Each row comes from the steps of one path. Every step used is in the known rows, and no mark comes twice. Write the path behind each row, first mark first.
Known rows
sovaz, benakem, dasirag: [-1.16 -0.25 -1.22 -0.13 -0.33  1.81 -0.37  0.33 -2.14 -2.59  3.13 -0.05
 -0.42  1.12  0.61  2.42  0.34 -0.11]
vetu, tiru: [-0.93  0.23  0.90 -1.35 -0.52  2.06 -1.21  2.11 -3.74  0.77  1.72 -1.64
  0.15  1.01 -5.77  0.63 -1.78 -1.88]
sedoz, sovaz, tiru: [ 0.13  0.89 -0.22 -1.73 -1.58  0.51  0.26  0.82 -3.22 -0.63  2.72 -2.02
  1.45  1.08 -0.50  0.90  0.64  1.65]
perep, sedoz, sovaz: [-2.10 -0.64 -0.18  0.30 -0.83  1.85 -1.17  0.40 -4.31 -2.32  3.33 -2.32
  0.65  1.46 -2.54  1.11  1.58  0.62]
tiru, sovaz, benakem: [ 1.23  0.32 -1.45  0.90  1.48 -0.04  0.67  0.42 -2.44 -0.56  1.82 -1.15
  0.24  0.54 -5.59  0.86  2.12 -0.38]
tiru, sovaz, sedoz, perep, benakem: [ 0.15 -0.20 -1.29  2.13 -0.72  1.13 -0.98 -1.11 -3.17 -3.12  3.66 -0.39
 -0.46  1.18 -0.12  1.85  2.71 -1.29]
sedoz, perep, benakem: [-2.25 -0.64 -0.68  0.44 -0.94  2.03 -1.41 -1.16 -3.01 -3.30  3.37 -1.26
 -0.58  1.14 -0.31  2.47  1.31 -1.52]
sedoz, perep: [-3.90 -0.11  0.13  0.31  1.42  1.19 -1.49  0.04 -2.13 -1.95  2.52 -0.56
  1.00  1.14 -3.05  1.51  1.25  0.40]
vetu, tiru, sovaz, benakem: [ 2.36  0.61 -0.79  0.29  1.72  0.36  0.24  1.09 -2.65  0.44  1.80 -1.45
  0.25  0.54 -8.21  0.76  1.05 -0.81]
dasirag, sedoz, perep, benakem, sovaz, tiru: [ 1.13  1.21 -0.04  0.05 -2.25  1.82 -0.01 -1.08 -2.32 -2.05  3.69 -0.51
  0.88  1.54  5.59  2.95  1.11  0.13]
dasirag, benakem: [-0.77 -0.27  0.36  1.28 -1.18  0.98 -1.35  1.50 -4.30 -0.57  1.70 -0.80
  0.68  0.15 -4.19  0.04 -0.57 -1.87]
vetu, tiru, sovaz, sedoz: [ 2.12  0.72 -0.47  1.63 -0.27  0.44 -0.32  1.78 -3.86  0.51  2.15 -0.09
  0.32  1.10 -3.96 -0.29  1.00 -1.27]
sovaz, sedoz, perep: [-1.99  0.64 -0.44  1.38  0.37  0.63 -1.31  0.16 -2.18 -2.41  3.11  0.95
  1.43  1.00 -2.22  1.70  1.87  0.19]
vetu, tiru, sovaz, sedoz, perep: [-0.05  0.70 -0.02  1.92  1.90  0.37 -1.32  0.59 -2.50 -0.96  2.82  0.31
  1.17  1.22 -5.02  0.66  2.18  0.36]
benakem, dasirag, sedoz, perep: [-3.39 -0.29  0.99  1.71  0.56  1.54 -1.01 -0.79 -2.01 -3.04  2.49 -1.15
  0.49  1.45  1.78  2.06  0.84  1.29]
dasirag, sedoz, sovaz, benakem: [ 0.68  0.66 -0.18 -0.02 -1.26  0.08  0.40 -0.58 -3.03 -1.63  2.08 -2.99
  0.70  0.06 -3.43  1.85  1.20  0.79]
dasirag, benakem, sovaz, sedoz, perep: [-0.84  0.92  0.02  2.06 -0.21  0.99 -2.28 -0.14 -2.62 -2.13  3.83  1.75
  1.65  0.87 -0.42  1.76  2.01 -0.11]
dasirag, sedoz, sovaz: [-1.75 -0.15  1.15  0.05 -2.24  0.73 -0.41 -0.33 -4.40 -1.11  1.66 -4.08
  0.33  0.82  0.09  0.53  0.47  1.04]

Which path is each row?
[-1.50 -0.48  0.06  1.45 -1.61  1.82 -0.80 -1.67 -3.08 -3.45  2.82 -2.08
 -0.54  1.02  1.16  2.59  1.08 -1.31]
dasirag, sedoz, perep, benakem
[-0.78 -0.92 -1.27  2.06 -0.60  2.09 -1.31 -1.01 -2.92 -3.89  4.29  0.11
 -1.28  1.88  4.18  2.07  2.17 -0.23]
tiru, sovaz, sedoz, perep, benakem, dasirag
[ 0.18 -0.65 -0.70  1.57 -0.42  2.40 -1.61 -0.48 -3.07 -3.12  4.27 -0.10
 -1.29  1.89  1.96  1.95  1.34 -0.58]
vetu, tiru, sovaz, sedoz, perep, benakem, dasirag
[-1.18 -0.84  0.33  1.54 -3.16  2.37 -0.05 -0.85 -3.65 -3.06  2.36 -2.29
 -1.42  1.42  6.09  2.19 -0.42 -1.14]
perep, benakem, dasirag, sedoz
[-1.07 -0.33 -0.94 -0.64 -0.71  1.52 -0.75 -0.16 -2.72 -2.69  3.55 -1.23
 -0.34  1.04  0.50  2.14  0.96  1.16]
sedoz, sovaz, benakem, dasirag
[ 1.31  0.47  0.06 -0.47 -3.22  1.18  0.61 -0.55 -3.45 -2.28  3.19 -2.77
  0.31  1.32  4.60  1.90  0.53  1.55]
perep, benakem, dasirag, sedoz, sovaz, tiru
[ 0.01  0.50 -0.92 -1.05 -0.59  0.30 -0.25 -0.09 -2.97 -1.48  2.65 -2.14
  0.68  0.18 -4.99  1.75  1.45  0.55]
sedoz, sovaz, benakem
[ 1.09  1.01 -0.37  1.80 -2.89  1.21 -1.55  0.86 -4.01 -0.97  3.36  1.70
  0.97  0.70  1.76  1.07  0.84 -1.85]
dasirag, benakem, sovaz, sedoz
[-0.40  0.03  0.17  1.35 -1.49  1.37  0.55 -0.33 -2.51 -2.48  1.95 -1.59
 -0.24  0.91  2.44  2.30 -0.11  0.04]
sovaz, benakem, dasirag, sedoz
[-1.35 -0.82  0.66  0.35 -3.27  1.78 -0.74 -1.25 -4.50 -2.80  2.87 -3.93
 -0.97  1.26  4.41  1.45  0.59  0.78]
perep, benakem, dasirag, sedoz, sovaz
[-0.95  0.44 -0.62  2.44  1.71  0.07 -0.99  0.07 -2.32 -1.74  2.84  0.56
  1.15  1.23 -2.90  0.76  3.00  0.73]
tiru, sovaz, sedoz, perep
[ 0.39  0.28 -1.26  0.19 -0.17  0.99 -0.23 -0.02 -2.97 -2.63  3.39 -1.57
  0.96  0.58 -5.50  2.33  2.06  0.44]
perep, sedoz, sovaz, benakem
[ 0.81  0.70 -1.23  0.91 -3.90  2.03 -1.13 -0.33 -3.82 -2.10  4.07  1.09
 -0.27  1.26  5.03  2.23  1.32 -2.44]
perep, benakem, sovaz, sedoz
[-0.75 -0.49 -1.19  0.31 -0.35  2.03 -0.73 -0.12 -2.73 -3.59  4.15 -0.78
 -0.10  1.39 -0.09  2.61  1.47  1.08]
perep, sedoz, sovaz, benakem, dasirag
[ 0.77  1.08  0.56 -0.75 -2.23  0.26  0.86  0.30 -3.29 -0.80  2.12 -2.86
  1.50  0.97  0.91  1.05  0.43  1.88]
dasirag, sedoz, sovaz, tiru
[-2.08  0.11  0.45  1.73  0.92  1.11 -0.59 -1.07 -1.43 -3.34  2.68 -0.88
  0.71  1.05  0.16  2.74  1.26  1.36]
sovaz, benakem, dasirag, sedoz, perep
